Each row comes from the steps of one walk. Every step used is in the known rows, and no mark comes twice. Write the walk behind each row, first mark first.
(in the rows, 128 means zero)
Known rows
dosul fogud fuveb: | 130 | 129 | 127 | 129 | 138 |  88 | 112 | 129 | 141 | 131 | 132 | 124 | 152 | 126 | 124 | 114 | 108 | 129 | 130 |  57 | 122 | 118 | 151 | 140 |
dosul fogud: | 144 | 127 | 124 | 122 | 130 | 104 | 117 | 127 | 128 | 118 | 110 | 112 | 151 | 118 | 122 | 112 |  99 | 136 | 177 | 106 | 130 | 124 | 149 | 133 |
sorof sile: | 134 | 118 | 123 | 114 | 154 |  87 | 122 | 119 | 137 | 121 |  99 | 122 | 128 | 128 | 142 | 143 | 114 | 128 | 136 | 143 | 129 | 118 | 134 | 137 |
sorof sile dosul pibefar: | 159 | 111 | 114 | 115 | 145 |  89 | 110 | 119 | 108 | 115 | 107 | 139 | 152 | 141 | 143 | 126 |  94 | 110 | 132 | 175 | 140 | 128 | 141 | 127 |
dosul pibefar fogud sorof sile: | 149 | 113 | 125 | 103 | 156 | 103 | 115 | 123 | 152 | 117 | 144 | 122 | 128 | 139 | 127 | 110 | 112 | 119 | 144 | 112 | 107 | 141 | 146 | 146 |
dosul pibefar fogud sile fuveb: | 146 |  97 | 122 | 121 | 124 | 139 | 128 | 125 | 106 | 119 | 147 | 129 | 118 | 119 | 124 | 107 | 106 | 132 | 134 | 173 |  93 | 129 | 153 | 136 |
fogud sorof pibefar: | 140 | 132 | 113 | 111 | 170 | 104 | 139 | 117 | 142 | 118 | 130 | 123 | 147 | 136 | 116 | 124 | 143 | 144 | 158 |  95 | 106 | 120 | 147 | 147 |
sile fuveb: | 137 | 115 | 118 | 116 | 150 | 108 | 133 | 120 | 116 | 117 | 118 | 130 | 137 | 108 | 129 | 127 | 118 | 139 | 126 | 157 | 111 | 111 | 147 | 141 |
pibefar sorof fogud fuveb: | 115 | 126 | 130 | 127 | 159 |  89 | 142 | 129 | 137 | 130 | 152 | 115 | 148 | 126 | 126 | 119 | 116 | 133 |  96 |  96 | 133 | 105 | 153 | 137 |
sorof sile dosul pibefar fogud: | 159 | 110 | 118 | 117 | 140 | 104 | 111 | 126 | 111 | 111 | 132 | 129 | 142 | 129 | 137 | 103 |  88 | 109 | 157 | 193 | 125 | 136 | 140 | 132 |
pibefar sorof: | 122 | 119 | 111 | 125 | 164 | 105 | 140 | 119 | 126 | 116 | 129 | 122 | 143 | 117 | 121 | 116 | 127 | 148 | 135 | 127 | 114 | 112 | 140 | 141 |
sorof dosul: | 126 | 133 | 128 | 126 | 153 | 121 | 120 | 119 | 123 | 114 | 110 | 127 | 153 | 131 | 128 | 120 | 124 | 132 | 177 | 122 | 130 | 114 | 144 | 140 |
dosul pibefar fogud sile: | 142 | 108 | 124 | 120 | 122 | 129 | 122 | 127 | 111 | 117 | 144 | 122 | 128 | 130 | 116 | 106 | 108 | 120 | 145 | 163 |  97 | 131 | 155 | 138 |
dosul pibefar sorof sile fuveb: | 148 |  97 | 110 | 117 | 158 | 114 | 134 | 114 | 127 | 120 | 131 | 132 | 117 | 127 | 146 | 121 | 112 | 148 | 139 | 147 | 127 | 128 | 132 | 132 |
pibefar sile dosul fogud: | 144 | 109 | 121 | 136 | 130 | 109 | 106 | 126 |  92 | 126 | 112 | 130 | 173 | 119 | 142 | 108 |  88 | 124 | 122 | 133 | 145 | 120 | 138 | 116 |
sorof dosul pibefar sile fuveb: | 149 | 105 | 119 | 122 | 145 | 143 | 110 | 113 |  86 | 121 | 134 | 145 | 147 | 127 | 151 | 108 | 115 | 129 | 151 | 160 | 136 | 121 | 148 | 132 |
sorof dosul pibefar fogud: | 150 | 127 | 125 | 118 | 141 | 135 | 111 | 124 | 116 | 107 | 144 | 123 | 145 | 130 | 123 |  88 | 106 | 118 | 221 | 158 | 121 | 135 | 155 | 144 |
sorof pibefar: | 145 | 134 | 109 | 118 | 158 | 105 | 139 | 117 | 120 | 115 | 114 | 121 | 141 | 127 | 127 | 130 | 133 | 144 | 192 | 152 | 124 | 115 | 141 | 141 |
dosul pibefar: | 155 | 126 | 114 | 107 | 143 | 101 | 114 | 120 | 110 | 111 | 123 | 130 | 151 | 131 | 121 | 116 | 114 | 117 | 167 | 163 | 124 | 124 | 161 | 145 |
pibefar sile: | 129 | 114 | 119 | 121 | 150 | 109 | 115 | 118 |  97 | 126 | 118 | 132 | 152 | 116 | 141 | 125 | 123 | 122 | 113 | 162 | 127 | 110 | 145 | 137 |
pibefar sorof dosul fogud sile: | 118 | 109 | 131 | 144 | 127 | 149 | 130 | 124 | 130 | 126 | 125 | 117 | 137 | 139 | 124 | 106 | 109 | 156 | 164 |  58 | 123 | 124 | 136 | 120 |
fogud sile: | 120 | 113 | 126 | 126 | 134 | 112 | 130 | 123 | 118 | 124 | 112 | 127 | 134 | 129 | 120 | 136 | 124 | 132 | 102 | 134 | 101 | 112 | 149 | 136 |

Which walk is each row?
| 137 |  99 | 128 | 130 | 118 | 131 | 129 | 126 | 119 | 127 | 119 | 122 | 127 | 119 | 127 | 123 | 103 | 149 | 121 | 111 | 108 | 121 | 144 | 125 |	dosul fogud sile fuveb
| 143 | 103 | 128 | 114 | 149 | 107 | 123 | 121 | 156 | 126 | 123 | 121 | 127 | 126 | 137 | 125 | 106 | 146 | 118 |  70 | 117 | 131 | 136 | 132 |	dosul fogud sorof sile fuveb
| 116 | 126 | 121 | 133 | 166 | 131 | 134 | 116 | 129 | 114 | 125 | 127 | 148 | 130 | 126 | 109 | 128 | 150 | 173 | 102 | 128 | 113 | 136 | 137 |	pibefar sorof dosul
| 129 | 124 | 127 | 111 | 160 | 108 | 127 | 127 | 147 | 115 | 150 | 117 | 145 | 118 | 106 | 102 | 125 | 127 | 124 | 102 |  86 | 126 | 156 | 154 |	pibefar fogud sorof
| 142 | 118 | 104 | 117 | 158 | 110 | 133 | 117 | 117 | 112 | 138 | 129 | 145 | 129 | 120 | 104 | 121 | 138 | 159 | 141 | 120 | 123 | 150 | 141 |	dosul pibefar sorof
| 130 | 113 | 126 | 140 | 138 |  93 | 101 | 128 | 109 | 138 | 133 | 138 | 171 | 128 | 143 | 110 |  96 | 120 |  80 |  79 | 135 | 115 | 142 | 124 |	pibefar sile dosul fogud fuveb
| 147 | 130 | 114 | 120 | 152 | 117 | 136 | 123 | 122 | 112 | 137 | 113 | 131 | 115 | 125 | 107 | 122 | 139 | 213 | 174 | 109 | 124 | 140 | 144 |	sorof pibefar fogud
| 153 | 101 | 112 | 116 | 143 | 124 | 114 | 116 |  84 | 123 | 135 | 142 | 143 | 116 | 145 | 115 | 113 | 125 | 121 | 179 | 127 | 121 | 151 | 134 |	dosul pibefar sile fuveb
| 125 | 107 | 122 | 134 | 133 | 104 | 127 | 124 | 101 | 122 | 106 | 137 | 156 | 131 | 126 | 134 | 107 | 125 |  68 | 153 | 109 | 110 | 141 | 124 |	fogud sile dosul
| 125 | 109 | 116 | 123 | 166 |  96 | 136 | 117 | 142 | 121 | 114 | 122 | 123 | 127 | 142 | 131 | 121 | 146 | 134 | 124 | 126 | 118 | 123 | 134 |	pibefar sorof sile
| 129 | 124 | 125 | 138 | 145 | 137 | 124 | 123 | 134 | 117 | 124 | 114 | 151 | 130 | 126 |  95 | 107 | 156 | 206 |  65 | 141 | 124 | 135 | 126 |	pibefar sorof dosul fogud
| 121 | 127 | 127 | 125 | 152 |  91 | 120 | 129 | 138 | 125 | 152 | 125 | 140 | 116 | 122 | 108 | 119 | 120 | 120 | 114 |  99 | 115 | 151 | 153 |	pibefar fogud fuveb
| 134 | 120 | 123 | 129 | 152 |  89 | 133 | 129 | 115 | 126 | 157 | 127 | 165 | 138 | 130 | 109 |  98 | 119 |  85 | 121 | 143 | 113 | 156 | 128 |	sile dosul pibefar sorof fogud fuveb
| 117 | 109 | 132 | 129 | 134 | 123 | 153 | 128 | 119 | 126 | 133 | 106 | 134 | 128 | 122 | 126 | 110 | 142 | 100 | 136 | 123 | 110 | 148 | 123 |	pibefar sorof fogud sile
| 121 | 132 | 132 | 119 | 165 | 120 | 122 | 118 | 144 | 116 | 125 | 128 | 159 | 140 | 116 | 114 | 134 | 133 | 140 |  62 | 114 | 118 | 150 | 146 |	fogud sorof dosul
| 132 | 123 | 125 | 136 | 138 |  83 | 110 | 130 | 127 | 131 | 127 | 133 | 168 | 129 | 130 | 112 |  94 | 124 |  99 |  73 | 129 | 116 | 145 | 130 |	sile dosul fogud fuveb
| 140 | 120 | 125 | 123 | 147 |  98 | 117 | 128 | 136 | 120 | 126 | 125 | 174 | 129 | 114 | 106 | 101 | 130 | 106 |  60 | 116 | 126 | 150 | 131 |	sile dosul fogud sorof
| 145 | 119 | 122 | 131 | 130 |  99 | 115 | 128 | 112 | 117 | 105 | 123 | 169 | 120 | 126 | 110 |  85 | 129 | 143 | 121 | 136 | 121 | 142 | 122 |	sile dosul fogud
| 131 |  98 | 115 | 123 | 164 | 110 | 141 | 115 | 136 | 123 | 121 | 128 | 114 | 117 | 146 | 130 | 118 | 155 | 119 | 137 | 121 | 118 | 123 | 132 |	pibefar sorof sile fuveb
| 150 | 132 | 117 | 117 | 154 | 112 | 133 | 122 | 147 | 120 | 131 | 114 | 149 | 136 | 116 | 112 | 126 | 151 | 190 |  62 | 117 | 130 | 146 | 138 |	dosul fogud sorof pibefar
| 135 | 103 | 117 | 122 | 149 | 120 | 122 | 117 |  92 | 126 | 126 | 138 | 141 | 106 | 147 | 124 | 121 | 134 |  99 | 167 | 120 | 111 | 142 | 134 |	pibefar sile fuveb
| 128 | 124 | 126 | 121 | 154 | 108 | 151 | 127 | 123 | 117 | 135 | 104 | 148 | 117 | 123 | 117 | 108 | 139 | 140 | 151 | 140 | 109 | 149 | 130 |	pibefar sorof fogud
| 137 | 112 | 131 | 126 | 123 | 146 | 117 | 126 | 112 | 115 | 142 | 124 | 131 | 140 | 122 | 101 | 110 | 123 | 178 | 145 | 105 | 132 | 153 | 136 |	sorof dosul pibefar fogud sile
| 157 | 120 | 111 | 117 | 143 |  96 | 113 | 121 |  94 | 110 | 117 | 140 | 169 | 133 | 125 | 113 |  99 | 111 | 135 | 178 | 130 | 123 | 155 | 134 |	sile dosul pibefar
| 132 | 110 | 123 | 119 | 163 |  84 | 120 | 121 | 137 | 121 | 109 | 135 | 156 | 138 | 136 | 135 | 110 | 122 |  68 | 108 | 119 | 121 | 134 | 132 |	fogud sorof sile dosul
| 132 | 109 | 116 | 131 | 150 | 101 | 114 | 120 |  80 | 124 | 112 | 143 | 173 | 119 | 145 | 123 | 108 | 116 |  76 | 176 | 132 | 107 | 139 | 125 |	pibefar sile dosul
